Every row comes from one small tree of marks. The marks that hang from a mark follow it in brackets, in the order of their numbers. Every link used is in the known rows. Which tree was each row made from?
Known rows
Q66(Q450 Q501 Q609 Q645): [ 0.01 -0.46  0.07 -0.31  0.27 -0.01 -0.03  0.27  0.08  0.15  0.02  0.49
  0.10  0.04  0.03  0.16 -0.03 -0.43  0.26  0.11  0.17  0.08]
Q645(Q66(Q450(Q305))): [-0.07  0.09  0.05 -0.18 -0.01  0.17  0.05  0.02 -0.16  0.24 -0.04  0.16
 -0.08  0.07 -0.12  0.12 -0.09  0.00  0.28  0.05 -0.03  0.07]
Q305(Q450(Q569 Q609)): [-0.15  0.15  0.05 -0.10  0.07 -0.14  0.01 -0.07  0.08 -0.12  0.08 -0.21
 -0.22 -0.04  0.16 -0.05 -0.02  0.23  0.04  0.04  0.00 -0.25]
Q645(Q66(Q609)): [-0.02  0.07  0.03 -0.19  0.01  0.04  0.02  0.00 -0.23  0.01 -0.14  0.10
 -0.41 -0.09 -0.05  0.04 -0.19 -0.23  0.40  0.17 -0.04 -0.08]
Q645(Q66(Q450 Q609)): [ 0.02 -0.09  0.00 -0.24  0.08  0.09  0.00  0.11 -0.20  0.06  0.00  0.25
 -0.27  0.02 -0.08  0.07 -0.13 -0.25  0.40  0.11  0.01  0.00]
Q569(Q450(Q66 Q305 Q609)): [-0.04  0.11  0.24  0.20 -0.14  0.00  0.10  0.06 -0.11  0.12  0.04  0.02
  0.04 -0.04  0.05  0.11  0.03  0.46 -0.10  0.13 -0.02 -0.09]
Q148(Q450(Q569)): [-0.03  0.22 -0.03 -0.31  0.17  0.00 -0.08 -0.23  0.11  0.01  0.00 -0.29
 -0.12 -0.01  0.09 -0.01  0.03  0.16  0.23 -0.15 -0.02 -0.10]
Q148(Q450(Q66(Q609 Q645) Q305 Q569)): [ 0.19  0.24  0.10 -0.06  0.00 -0.11  0.16  0.00 -0.04  0.07  0.10  0.37
  0.09  0.02  0.12  0.26  0.00  0.14  0.12  0.11  0.07  0.04]
Q645(Q66): [-0.12  0.08 -0.08 -0.26  0.04  0.11 -0.04 -0.09 -0.19  0.11 -0.19 -0.13
 -0.36 -0.07 -0.04  0.06 -0.16 -0.09  0.33  0.03 -0.08 -0.14]
Q609(Q66(Q450(Q305) Q645)): [-0.11 -0.16 -0.07 -0.23  0.01  0.08 -0.05  0.17 -0.12  0.12 -0.12  0.20
  0.17  0.06  0.02  0.26  0.01 -0.24  0.11  0.04  0.08  0.03]
Q645(Q66(Q450(Q305 Q569) Q501 Q609)): [ 0.11  0.20  0.00 -0.07  0.05  0.05  0.25  0.15 -0.12  0.00  0.08  0.37
 -0.05  0.06 -0.01  0.02 -0.07 -0.02  0.21  0.19  0.06  0.25]
Q148(Q450(Q66(Q645))): [ 0.02 -0.13 -0.08 -0.26  0.17  0.01 -0.08 -0.02 -0.02  0.21  0.00  0.04
  0.02 -0.02  0.09  0.27  0.04 -0.08  0.14  0.02  0.05 -0.17]
Q305(Q450(Q66(Q645) Q569 Q609)): [-0.02  0.01 -0.07 -0.07  0.05 -0.19  0.07  0.06 -0.03 -0.04  0.11  0.06
 -0.07 -0.02  0.24  0.19  0.00  0.21 -0.10  0.09  0.06 -0.28]
Q148(Q450(Q66(Q501) Q569)): [ 0.05  0.15 -0.27 -0.18  0.17  0.01  0.08 -0.03  0.02 -0.05  0.04 -0.18
 -0.03 -0.08  0.18 -0.02  0.13  0.17 -0.05  0.07  0.05 -0.04]
Q645(Q66(Q501 Q609)): [-0.02 -0.01 -0.05 -0.14  0.09  0.06  0.08  0.11 -0.16  0.01 -0.11  0.13
 -0.32 -0.09 -0.02  0.01 -0.14 -0.33  0.29  0.27  0.02  0.00]
Q450(Q66(Q609 Q645) Q305 Q569): [ 0.13  0.19  0.07 -0.10 -0.11 -0.11  0.20  0.05 -0.11  0.03 -0.07  0.49
 -0.01 -0.05  0.12  0.24 -0.12  0.14  0.10  0.15  0.06  0.05]
Q450(Q66 Q305 Q569): [-0.01  0.35 -0.10 -0.13 -0.14  0.00  0.17 -0.11 -0.09 -0.02 -0.14  0.05
 -0.07 -0.12  0.11  0.04 -0.04  0.41  0.00  0.08 -0.02  0.01]
Q609(Q66(Q501 Q645) Q450(Q305 Q569)): [-0.06  0.18 -0.21 -0.08  0.02  0.00  0.16  0.17  0.11 -0.04  0.01 -0.13
  0.21  0.04  0.12  0.12 -0.01 -0.03  0.02 -0.02  0.10  0.15]
Q450(Q569 Q609(Q66)): [-0.14  0.29 -0.25 -0.08 -0.03 -0.05 -0.06 -0.06 -0.20 -0.34 -0.24 -0.30
 -0.18 -0.17  0.19 -0.08  0.05  0.23 -0.07  0.07 -0.01 -0.21]
Q645(Q66(Q450(Q569 Q609) Q501)): [ 0.00  0.11 -0.17 -0.09  0.19  0.06  0.07  0.07 -0.12 -0.06  0.00  0.05
 -0.04  0.01  0.09 -0.05  0.03  0.20  0.05  0.07  0.04 -0.02]
Q501(Q66(Q450(Q305 Q569) Q609 Q645)): [ 0.08  0.10 -0.05 -0.16 -0.05 -0.02  0.14 -0.01  0.07  0.23  0.26  0.52
  0.04  0.07  0.03  0.18 -0.16 -0.10  0.21 -0.15  0.11  0.10]
Q569(Q450(Q66)): [-0.03 -0.17 -0.02 -0.15 -0.01  0.03  0.01  0.06 -0.05  0.11  0.05 -0.17
 -0.17 -0.04  0.04  0.10 -0.04  0.09  0.10 -0.01 -0.04 -0.10]
Q450(Q609(Q66)): [-0.23  0.09 -0.16 -0.06 -0.03  0.02 -0.14  0.02 -0.23 -0.22 -0.31 -0.24
 -0.16 -0.19  0.12 -0.04  0.06  0.02 -0.04  0.16  0.00 -0.27]

Write each row's tree
[-0.22 -0.15 -0.09 -0.07  0.06 -0.12 -0.12  0.17 -0.11 -0.09 -0.03 -0.15
 -0.10 -0.01  0.16  0.19  0.03 -0.29 -0.03  0.16  0.07 -0.32] => Q305(Q450(Q609(Q66(Q645))))
[-0.07 -0.19 -0.18 -0.27  0.20  0.17  0.01  0.13 -0.10  0.15 -0.03  0.05
 -0.13  0.02 -0.05  0.03 -0.04 -0.21  0.23  0.09  0.03  0.03] => Q645(Q66(Q450 Q501))
[-0.08  0.37 -0.22 -0.04  0.07 -0.03 -0.11 -0.11 -0.14 -0.29 -0.09 -0.41
 -0.07 -0.08  0.19 -0.06  0.16  0.20 -0.05  0.03  0.01 -0.22] => Q148(Q450(Q569 Q609(Q66)))
[-0.09  0.13 -0.18 -0.13  0.04 -0.10 -0.08  0.01 -0.18 -0.23 -0.24 -0.07
 -0.04 -0.09  0.22  0.12  0.02  0.09 -0.02  0.02  0.04 -0.23] => Q450(Q569 Q609(Q66(Q645)))
[-0.02 -0.02 -0.02 -0.03  0.02  0.04  0.18  0.20  0.13  0.23  0.05  0.18
  0.26  0.00  0.04  0.20 -0.03  0.04  0.03  0.12  0.11  0.11] => Q609(Q450(Q66(Q501 Q645) Q305))
[ 0.10 -0.08  0.14 -0.19  0.14 -0.06  0.16  0.20  0.11  0.11  0.07  0.61
  0.21  0.10  0.07  0.16 -0.04 -0.09  0.18  0.08  0.16  0.24] => Q66(Q450(Q305 Q569) Q501 Q609 Q645)
[ 0.08 -0.18 -0.14 -0.15  0.12 -0.19  0.21  0.26  0.04 -0.06  0.20  0.28
 -0.10  0.00  0.21  0.16 -0.05 -0.25  0.01  0.23  0.13 -0.04] => Q305(Q450(Q66(Q501 Q609 Q645) Q569))
[ 0.00 -0.26 -0.11 -0.41  0.29 -0.01  0.00  0.12  0.14  0.11  0.02  0.21
  0.15  0.07  0.12  0.13  0.00 -0.07  0.15 -0.11  0.12  0.08] => Q66(Q450(Q569) Q501 Q645)
[-0.08  0.13 -0.17 -0.11 -0.08  0.06  0.04 -0.07  0.13  0.12  0.23 -0.10
 -0.24 -0.10 -0.05 -0.09 -0.20 -0.22  0.32 -0.10  0.05 -0.07] => Q501(Q66(Q609(Q450)))
[-0.08 -0.04 -0.24 -0.14  0.06  0.09  0.10  0.13  0.09  0.01  0.03 -0.16
  0.00 -0.12  0.06 -0.05  0.00  0.04  0.02  0.11  0.06  0.00] => Q609(Q450(Q66(Q501)))
[-0.04  0.02  0.18  0.25 -0.06  0.01  0.16  0.16 -0.05  0.10  0.06  0.04
  0.13 -0.05  0.07  0.06  0.09  0.37 -0.21  0.23  0.04  0.00] => Q569(Q450(Q66(Q501) Q305 Q609))
[ 0.07  0.16  0.16 -0.06  0.06 -0.09  0.22  0.15  0.24  0.06  0.13  0.30
  0.18  0.06  0.06  0.10 -0.11  0.00  0.25  0.03  0.12  0.23] => Q66(Q501 Q609(Q450(Q305 Q569)) Q645)
[-0.12 -0.12  0.12  0.20  0.02 -0.04  0.03  0.28 -0.08  0.07 -0.02  0.00
  0.22  0.06  0.09  0.24  0.09 -0.04 -0.12  0.14  0.09 -0.02] => Q569(Q450(Q305 Q609(Q66(Q501 Q645))))
[-0.02  0.01 -0.22 -0.18  0.10 -0.02 -0.04 -0.10  0.06  0.14  0.17  0.19
  0.06  0.01  0.12  0.10 -0.05  0.12  0.04 -0.25  0.10 -0.19] => Q501(Q66(Q450(Q569 Q609) Q645))
[-0.08 -0.28  0.13 -0.23  0.18  0.08  0.03  0.19  0.12  0.32 -0.02  0.39
  0.27  0.09  0.00  0.23  0.00 -0.16  0.15  0.06  0.13  0.15] => Q66(Q450(Q305) Q501 Q645)
[ 0.11 -0.24  0.22  0.08 -0.01 -0.07  0.21  0.32 -0.02  0.23  0.15  0.46
  0.12  0.05  0.05  0.29 -0.04 -0.12  0.06  0.21  0.11  0.14] => Q569(Q450(Q66(Q501 Q609 Q645) Q305))
[-0.10 -0.27 -0.06  0.00  0.15 -0.11  0.06  0.26  0.00  0.08  0.08  0.14
  0.02 -0.05  0.18  0.19  0.06 -0.09 -0.17  0.28  0.13 -0.23] => Q305(Q450(Q66(Q501 Q645) Q609))
[-0.10 -0.35  0.07 -0.18  0.29  0.00 -0.10  0.20  0.07  0.15 -0.06  0.32
  0.22  0.02  0.08  0.13  0.07 -0.05  0.05  0.07  0.15 -0.07] => Q66(Q450(Q609) Q501 Q645)
[-0.11 -0.43 -0.29 -0.33  0.22  0.07 -0.09  0.30 -0.05  0.03 -0.10  0.08
  0.12  0.03  0.08  0.17  0.07 -0.46  0.05  0.07  0.14 -0.01] => Q609(Q66(Q450 Q501 Q645))
[ 0.01  0.30  0.00  0.06  0.06  0.07  0.17  0.07 -0.13  0.01  0.01  0.19
  0.09  0.04  0.04 -0.01  0.03  0.36  0.00  0.15  0.04  0.09] => Q645(Q66(Q450(Q305 Q569 Q609) Q501))
[-0.11  0.10  0.02  0.12  0.13  0.00 -0.04  0.14 -0.07  0.03 -0.09  0.00
  0.25  0.00  0.12  0.20  0.19 -0.11 -0.12  0.23  0.12 -0.08] => Q148(Q450(Q305 Q609(Q66(Q501 Q645))))
[ 0.13 -0.01 -0.09 -0.25  0.02 -0.13  0.09  0.04 -0.11 -0.07 -0.08  0.37
 -0.15 -0.09  0.17  0.18 -0.11  0.00  0.15  0.10  0.06 -0.07] => Q450(Q66(Q609 Q645) Q569)
[-0.02  0.20 -0.07 -0.04 -0.03 -0.01  0.06 -0.10  0.06  0.24  0.20  0.31
  0.17  0.04  0.08  0.15 -0.06  0.26 -0.01 -0.18  0.09 -0.06] => Q501(Q66(Q450(Q305 Q569 Q609) Q645))
[ 0.00 -0.18 -0.05 -0.46  0.21 -0.02 -0.06  0.00  0.09  0.15  0.00  0.20
  0.05  0.09  0.09  0.17 -0.05  0.02  0.26 -0.21  0.06 -0.01] => Q66(Q450(Q569) Q645)
[ 0.05  0.33 -0.04 -0.03 -0.13 -0.04  0.20 -0.07  0.19  0.19  0.30  0.21
  0.02  0.04  0.02  0.13 -0.24 -0.02  0.27 -0.20  0.08  0.08] => Q501(Q66(Q609(Q450(Q305 Q569)) Q645))
[-0.08  0.11  0.07  0.09  0.07  0.14  0.09  0.15 -0.17  0.15 -0.02  0.23
  0.08  0.01 -0.04  0.04  0.03  0.13  0.03  0.25  0.05  0.05] => Q645(Q66(Q450(Q305 Q609) Q501))
